What can hang from each mark
Z_142: Z_230 Z_701 Z_850
Z_834: Z_236
Z_187: Z_236
Z_230: Z_142
Z_236: Z_187 Z_215 Z_834 Z_949
Z_43: Z_157 Z_230 Z_933
Z_215: Z_236
Z_605: Z_949
Z_949: Z_236 Z_605
Z_157: Z_43
Z_701: Z_142
Z_743: Z_142 Z_949
Z_850: Z_142
Z_587: Z_142

Every row comes from one small tree of marks. The marks that hang from a mark follow it in brackets, in the order of their numbers. Every link used is in the known rows. Which tree was each row made from?
In the rows, zero is written as 128.
Known rows
Z_236(Z_215): [122 114 123 140 126 138 128 142 126 129 119 137 126 120 137 121 141 140
 132 132 158 120 130 126 135 139 153 132 121 138 124 129 128 137 139 139
 135 126 127 121 128 120 138 130 127 126 139 124]
Z_157(Z_43): [126 160 121 124 130 137 128 130 124 123 113 125 128 144 133 122 120 128
 134 118 119 128 124 149 123 122 138 130 127 106 123 126 133 125 132 129
 131 128 113 138 127 124 118 128 121 128 131 117]
Z_850(Z_142(Z_230 Z_701)): [134 135 150  93 174  99 116 124 135  97 107 134 129 122 115 129  61 136
 132 141 135 133 141 110 131 108 142 137 158 129 115 142 120 108  99 117
 113 132 146 130 120 133 120 108 144 126 137 120]
Z_743(Z_142 Z_949(Z_605)): [135 134 149 115 158 127 125 151 144 152 132 139 126 108 114 135 127 129
 128 124 150 136 125 114 135 144 128 127 123 140 118 134 120 102 120 120
 132 126 129 132 105 151 162 128 144 128 151 155]
Z_743(Z_142(Z_230 Z_701) Z_949): [138 134 144  90 195 106 113 144 150 119 119 134 124 113 102 134  73 146
 143 138 145 134 135 109 137 112 133 139 130 129 108 144 119 100 103 115
 125 135 155 137 124 141 145 111 158 127 172 146]
Z_236(Z_187 Z_215 Z_834 Z_949(Z_605)): [127  63 156 169 118 170 162 189 150 152 102 192 123 108 150  90 179 149
 132 119 252  90 154 115 155 179 243 115  99 169 125 129 108 149 153 166
 140 118 102  83  96 127 135 135 124 121 139 130]
Z_743(Z_142(Z_230 Z_701) Z_949(Z_236(Z_187) Z_605)): [130 111 144 101 193 119 134 174 160 140 117 161 118 102 106 120  87 155
 137 129 193 119 136 104 156 148 185 125 142 147 119 144 119  95 107 129
 127 126 144 116  99 148 158 120 157 133 171 153]
Z_187(Z_236(Z_215)): [121 103 126 156 119 123 134 154 125 144 107 151 117 113 137 109 155 148
 134 130 170 107 119 124 141 135 180 133 126 136 126 129 130 147 142 147
 131 131 134 130 127 114 138 129 126 134 141 126]
Z_215(Z_236(Z_834 Z_949(Z_605))): [132  78 150 141 119 168 152 178 162 146 113 171 127 114 135 106 162 131
 125 119 219 114 132 118 146 155 191 123 109 162 132 126 118 137 149 154
 127 118 105  86 102 129 124 135 125 134 136 135]
Z_850(Z_142): [134 143 148 116 137 116 123 125 122 123 118 133 128 122 127 128 105 125
 121 128 125 133 136 120 124 125 136 130 145 133 126 134 124 119 117 119
 121 127 139 131 121 133 131 122 131 124 117 124]
Z_142(Z_701 Z_850): [134 137 158  96 154  96 115 113 137 112 101 121 126 122 120 128  81 142
 135 146 132 127 122 121 137 112 128 131 155 123 114 135 143 123 116 125
 116 129 144 133 120 119 124 117 145 124 139 130]
Z_834(Z_236(Z_187 Z_215 Z_949(Z_605))): [125  65 148 165 104 165 161 188 146 151 113 186 117 103 137  92 170 152
 127 124 236 102 147 111 153 161 231 122 111 170 118 125 111 151 151 159
 140 119 105  89  97 125 132 133 121 127 136 131]
Z_43(Z_157 Z_230 Z_933): [110 178  86 119 123 152 119 149 114 124 108 114 139 136 137 124  87 144
 147 115 111 121 129 178  91 110 169 138 127  62 119 139 150 127 127 125
 130 150  82 143 119 150  92 134 117 138 139 108]
Z_230(Z_142): [128 119 125 125 133 129 120 119 141 123 129 130 131 129 132 128 112 119
 132 142 120 125 149 137 118 124 134 129 131 109 123 119 132 127 130 128
 122 127 128 143 117 127 129 125 132 119 113 126]
Z_187(Z_236(Z_215 Z_834 Z_949)): [130  74 141 170 111 140 146 179 137 152  89 179 115 108 146  93 174 147
 135 126 222  88 131 121 148 151 227 128 108 153 123 130 118 160 150 163
 134 127 128 113 121 114 131 129 125 129 146 127]
Z_743(Z_142(Z_701)): [135 146 146 104 172 110 116 122 137 117 123 129 132 120 119 130 103 142
 137 124 131 131 112 109 136 121 130 135 134 138 116 134 136 115 107 113
 126 127 147 138 128 125 131 114 147 121 152 134]
Z_605(Z_949(Z_236(Z_187 Z_215 Z_834))): [122  94 124 146 127 156 144 181 134 159 106 169 104 102 147 100 148 152
 125 116 228  91 133 121 144 170 230 126 120 162 156 128 124 130 150 157
 132 110 123 103 123 123 153 143 126 139 140 134]
Z_215(Z_236(Z_187 Z_834 Z_949)): [135  77 150 148 119 173 158 184 159 145 113 183 121 119 137  92 158 150
 130 113 228 100 148 121 143 149 224 123  95 162 136 129 115 149 156 158
 131 123 123  84 119 116 119 132 125 130 136 130]
Z_215(Z_236(Z_187 Z_834 Z_949(Z_605))): [131  70 157 151 119 177 163 189 164 153 114 189 124 112 137  94 167 143
 127 113 240 103 144 117 150 163 224 119 102 167 136 127 114 142 154 161
 131 119 105  78  99 125 124 136 124 131 134 134]
Z_157(Z_43(Z_230(Z_142) Z_933)): [122 182  96 118 127 154 116 133 123 118 104 115 140 150 139 121  79 133
 149 128 104 120 144 186  92 108 164 136 128  42 115 123 149 122 135 124
 130 145  89 160 111 138  96 131 119 126 125 103]
Z_587(Z_142(Z_230)): [134 126 142 100 154 109 125 123 135 117 141 139 139 123 129 131  85 132
 132 143 130 126 126 117 129 114 146 133 141 129 129 134 122 109 114 121
 129 131 122 140 133 141 123 105 146 126 134 126]
Z_949(Z_236(Z_187 Z_215) Z_605): [113  90 123 152 124 153 150 173 138 154 117 165 120 108 141 106 154 150
 124 121 208 105 131 119 156 178 208 117 133 157 137 130 128 129 143 154
 133 117 117  98 101 129 153 140 126 132 137 131]
Z_743(Z_142(Z_701) Z_949(Z_605)): [137 140 160 100 175 115 119 145 153 140 122 139 126 105 110 137 109 132
 138 131 149 138 124 109 137 140 129 129 131 137 112 135 126  99 110 119
 128 126 136 137 100 147 156 123 152 127 157 157]
Z_157(Z_43(Z_230(Z_142))): [124 167 106 118 128 145 118 123 133 119 109 123 135 146 137 123  93 126
 142 127 104 123 152 169 102 112 161 132 128  69 117 122 142 123 133 127
 123 137 104 155 114 132 108 132 123 123 122 111]
Z_187(Z_236(Z_834)): [128 101 136 154 120 124 142 150 132 149 106 156 117 115 135 105 153 141
 131 124 171 100 116 127 136 134 191 131 125 133 135 129 129 145 140 145
 126 135 136 131 127 115 129 127 129 134 136 127]
Z_43(Z_157 Z_230(Z_142(Z_701 Z_850)) Z_933): [115 177 108  89 149 128 103 129 131 107  87 109 140 133 135 123  36 146
 156 142 106 119 144 179  90  95 175 140 151  41 104 136 165 123 120 121
 114 150  95 162 104 141  89 122 135 127 134 109]
Z_605(Z_949): [132 131 129 119 130 130 121 138 127 139 126 129 116 118 128 131 124 121
 123 125 145 127 127 123 124 134 128 130 127 138 143 124 123 116 125 128
 124 115 112 129 127 139 136 134 126 137 127 137]
Z_43(Z_157 Z_230(Z_142) Z_933): [110 170  83 116 128 154 113 140 125 119 110 116 143 138 141 123  75 135
 150 128 104 119 149 185  82 107 176 138 130  46 115 130 153 126 129 125
 123 150  81 158 110 149  92 131 122 130 125 107]
Z_157(Z_43(Z_933)): [124 175 110 123 128 146 126 138 113 122 108 118 134 149 137 122 104 136
 142 119 118 126 116 167 112 118 141 135 127  81 121 128 141 123 135 127
 137 134  99 142 125 129 106 127 118 133 133 110]
Z_949(Z_236 Z_605): [119 112 120 132 126 135 139 148 136 146 125 140 124 116 131 126 136 125
 119 125 161 123 116 124 145 161 152 118 147 142 136 128 132 117 129 138
 125 116 116 115 103 140 143 138 129 138 129 136]
Z_701(Z_142(Z_230 Z_850)): [134 115 155  90 177  90 119 119 142 103 106 124 127 125 121 120  59 143
 130 153 139 123 152 116 137 101 127 133 157 118 114 144 132 115 116 118
 114 129 146 130 132 134 124 106 152 124 128 122]
Z_949(Z_236(Z_187 Z_215 Z_834) Z_605): [113  77 130 161 123 162 159 183 144 160 109 179 118 103 149  94 165 155
 126 119 236  91 129 121 157 185 241 117 127 163 142 131 126 135 153 162
 136 117 119  93 100 123 153 141 127 133 141 130]

Write each row's tree
[125  74 141 155 104 156 149 177 142 145 111 168 119 103 134 107 165 140
 126 130 216 113 135 112 149 154 196 127 118 166 114 125 114 146 146 153
 136 118 105  99 100 130 131 132 123 131 137 131]  Z_834(Z_236(Z_215 Z_949(Z_605)))
[134 120 149  89 177  90 115 119 141  98 100 123 129 124 112 126  53 148
 137 154 142 125 130 116 144  98 133 136 161 123 108 141 134 116 106 123
 112 134 143 126 122 124 117 109 152 126 153 125]  Z_142(Z_230 Z_701 Z_850)
[123 102 116 138 127 148 134 171 133 154 106 153 106 104 144 111 143 141
 124 122 209 101 121 121 140 164 199 130 126 157 152 128 127 127 144 151
 128 109 122 111 125 127 152 141 127 141 141 135]  Z_605(Z_949(Z_236(Z_215 Z_834)))
[130  86 146 145 106 147 149 164 145 144 119 160 121 110 125 113 153 129
 121 127 189 120 132 115 142 145 175 123 125 155 117 124 115 137 136 143
 131 120 106 105 100 136 122 130 124 133 128 135]  Z_834(Z_236(Z_949(Z_605)))
[131  81 151 142 119 169 153 180 158 145 124 174 126 117 130 105 156 139
 126 116 212 117 146 116 149 156 192 116 109 162 131 125 114 136 145 152
 129 119 103  83  99 131 124 135 123 131 131 136]  Z_215(Z_236(Z_187 Z_949(Z_605)))
[128  88 140 148 118 150 139 165 140 139 112 158 129 114 140 117 160 128
 127 130 198 117 141 116 150 163 169 120 115 156 115 127 114 137 137 150
 135 115 100 101  99 139 135 135 124 123 137 132]  Z_236(Z_215 Z_949(Z_605))
[127  79 141 163 111 134 143 174 137 153 102 171 120 107 139 106 172 136
 130 129 206 104 130 115 153 157 195 122 121 153 118 127 118 147 138 156
 132 123 109 113 102 130 135 132 124 131 141 132]  Z_187(Z_236(Z_215 Z_949(Z_605)))
[117  99 116 150 124 148 144 167 131 145 116 159 116 115 141 104 143 156
 129 122 192 103 135 124 148 161 207 123 127 150 137 132 130 139 145 151
 136 121 139 106 124 116 147 137 126 131 139 125]  Z_949(Z_236(Z_187 Z_215))
[128 170 119 107 134 132 114 119 131 117  98 118 135 144 134 120  73 131
 138 135 107 121 149 167 107 104 159 132 141  67 111 124 149 123 131 125
 118 136 109 155 111 129 109 129 129 120 124 111]  Z_157(Z_43(Z_230(Z_142(Z_850))))
[118  87 121 158 124 158 153 177 136 151 106 173 115 110 149  92 154 162
 130 119 221  89 134 126 149 169 241 123 119 155 141 134 129 145 154 160
 136 121 140  99 125 111 147 136 128 130 142 124]  Z_949(Z_236(Z_187 Z_215 Z_834))
[127  78 149 159 118 160 152 179 143 145 113 177 126 113 143 103 166 143
 130 123 221 105 155 115 153 171 206 114 107 163 119 127 109 142 142 158
 139 117 100  91  96 134 136 134 122 120 135 132]  Z_236(Z_187 Z_215 Z_949(Z_605))
[125 190 117  95 147 131 107 121 128 106  84 110 138 146 134 122  45 142
 155 141 106 121 140 181  99  96 163 139 147  39 104 129 161 119 127 121
 121 145 101 164 105 129  94 123 132 123 133 105]  Z_157(Z_43(Z_230(Z_142(Z_701 Z_850)) Z_933))
[115 171  98 104 133 138 108 133 124 119  98 109 142 134 138 121  51 141
 148 136 106 118 145 183  89 100 174 137 145  44 108 134 161 126 127 122
 117 149  89 158 107 145  94 127 128 129 127 109]  Z_43(Z_157 Z_230(Z_142(Z_850)) Z_933)
[126 106 127 136 128 149 143 170 137 160 114 162 106 110 139 106 137 142
 121 113 204  98 131 123 138 162 209 122 125 154 159 128 124 124 141 147
 127 113 124 110 123 129 145 140 127 141 132 137]  Z_605(Z_949(Z_236(Z_187 Z_834)))
[127  66 147 172 110 144 152 184 143 159  92 184 119 103 145  95 183 142
 131 126 234  90 128 117 155 165 228 122 113 159 122 129 117 153 147 164
 133 123 111 108 101 124 135 133 125 131 144 131]  Z_187(Z_236(Z_215 Z_834 Z_949(Z_605)))
[128  72 142 163 103 161 156 183 140 144 110 180 114 108 136  92 161 159
 131 124 225 100 151 114 147 147 229 126 106 165 118 128 112 158 152 157
 140 123 123  95 116 116 126 129 121 126 137 127]  Z_834(Z_236(Z_187 Z_215 Z_949))
[134  89 145 140 120 164 148 175 152 139 123 170 123 123 130 105 147 145
 130 117 200 115 149 120 143 142 190 122 103 156 130 128 117 144 146 150
 129 122 121  89 119 122 119 132 123 129 133 132]  Z_215(Z_236(Z_187 Z_949))
[132  91 146 152 113 125 142 160 139 151 110 162 121 114 129 112 160 125
 126 126 180 111 127 118 147 148 172 119 127 144 122 127 118 139 128 146
 128 125 109 120 101 137 126 130 124 133 132 136]  Z_187(Z_236(Z_949(Z_605)))
[126  92 141 143 126 166 153 170 152 144 120 170 121 118 137  97 149 154
 132 114 204 106 134 126 138 140 210 129 107 151 143 128 125 141 157 151
 128 129 131  95 125 109 128 132 126 134 136 127]  Z_215(Z_236(Z_187 Z_834))
[118  89 134 150 125 154 160 170 146 159 116 171 121 110 140 101 153 143
 122 116 210  99 128 123 151 176 218 113 133 155 145 130 127 128 144 152
 128 119 120  99  99 129 144 139 129 134 131 133]  Z_949(Z_236(Z_187 Z_834) Z_605)
[137  86 153 155 120 155 156 168 145 143 109 178 122 122 140  96 156 143
 130 116 210  95 155 123 141 153 217 117  99 152 130 130 111 148 142 154
 136 123 122  98 118 124 119 128 126 121 132 130]  Z_236(Z_187 Z_834 Z_949)
[114  99 116 142 124 144 139 162 135 149 117 148 123 108 139 118 148 137
 122 129 187 116 118 121 152 171 175 121 141 152 133 128 132 124 139 147
 131 114 116 108 102 133 152 140 128 135 138 132]  Z_949(Z_236(Z_215) Z_605)
[132  72 148 166 117 166 156 184 143 144 100 187 121 116 150  88 169 155
 135 120 238  87 157 121 149 163 242 120  93 162 124 131 110 157 153 164
 141 122 122  91 118 117 129 131 123 118 141 125]  Z_236(Z_187 Z_215 Z_834 Z_949)
[132  85 146 152 105 152 155 170 142 142 118 173 116 116 128  99 150 149
 128 121 198 108 147 116 140 137 207 123 112 155 122 127 112 149 142 148
 135 125 124 102 117 122 118 127 121 128 128 130]  Z_834(Z_236(Z_187 Z_949))
[123 114 111 129 127 140 125 162 127 150 115 141 108 108 138 122 132 136
 122 125 185 114 122 120 139 157 169 130 133 152 147 128 128 120 136 143
 128 107 122 118 125 133 152 141 125 141 139 136]  Z_605(Z_949(Z_236(Z_215)))
[120  88 133 158 111 154 151 169 133 142 118 166 115 108 136  97 153 164
 133 125 200 105 137 118 140 139 216 132 115 154 127 128 123 151 154 150
 138 128 130 107 123 108 136 130 123 131 137 123]  Z_834(Z_236(Z_187 Z_215))
[133  78 160 156 120 160 162 174 153 151 111 185 126 116 140  98 166 136
 127 117 223  98 151 119 149 168 218 111 106 158 130 128 108 140 141 156
 134 120 102  91  97 134 125 132 126 122 129 135]  Z_236(Z_187 Z_834 Z_949(Z_605))
[122  90 130 165 118 134 142 164 130 150  97 165 116 107 144  97 165 152
 135 127 198  93 119 125 141 143 214 133 118 142 131 129 129 153 151 155
 132 133 136 125 127 108 138 129 127 134 146 123]  Z_187(Z_236(Z_215 Z_834))
[112 175  94 101 143 143 108 135 134 109 100 115 141 134 138 125  59 140
 158 133 103 120 146 181  84 103 176 140 136  43 111 133 157 122 122 122
 119 150  89 163 106 146  88 127 128 130 132 108]  Z_43(Z_157 Z_230(Z_142(Z_701)) Z_933)
[128  82 134 152 104 152 143 171 137 137 108 163 117 109 133 105 156 145
 130 130 203 110 138 116 142 140 196 132 113 159 114 127 116 153 147 152
 138 121 123 104 119 119 127 129 122 129 139 127]  Z_834(Z_236(Z_215 Z_949))
[118 103 129 141 126 144 150 160 139 152 126 157 122 115 133 113 143 139
 121 118 181 112 129 122 150 169 186 112 140 148 140 129 130 122 133 144
 129 118 118 106 100 136 144 139 127 134 128 134]  Z_949(Z_236(Z_187) Z_605)
[125  94 129 126 176 140 140 191 150 155 121 168 118  97 118 112 114 160
 131 128 217 112 140 107 159 161 204 124 128 158 120 143 114 105 126 140
 135 123 137 104 103 146 173 128 148 133 172 149]  Z_743(Z_142(Z_230) Z_949(Z_236(Z_187 Z_215) Z_605))
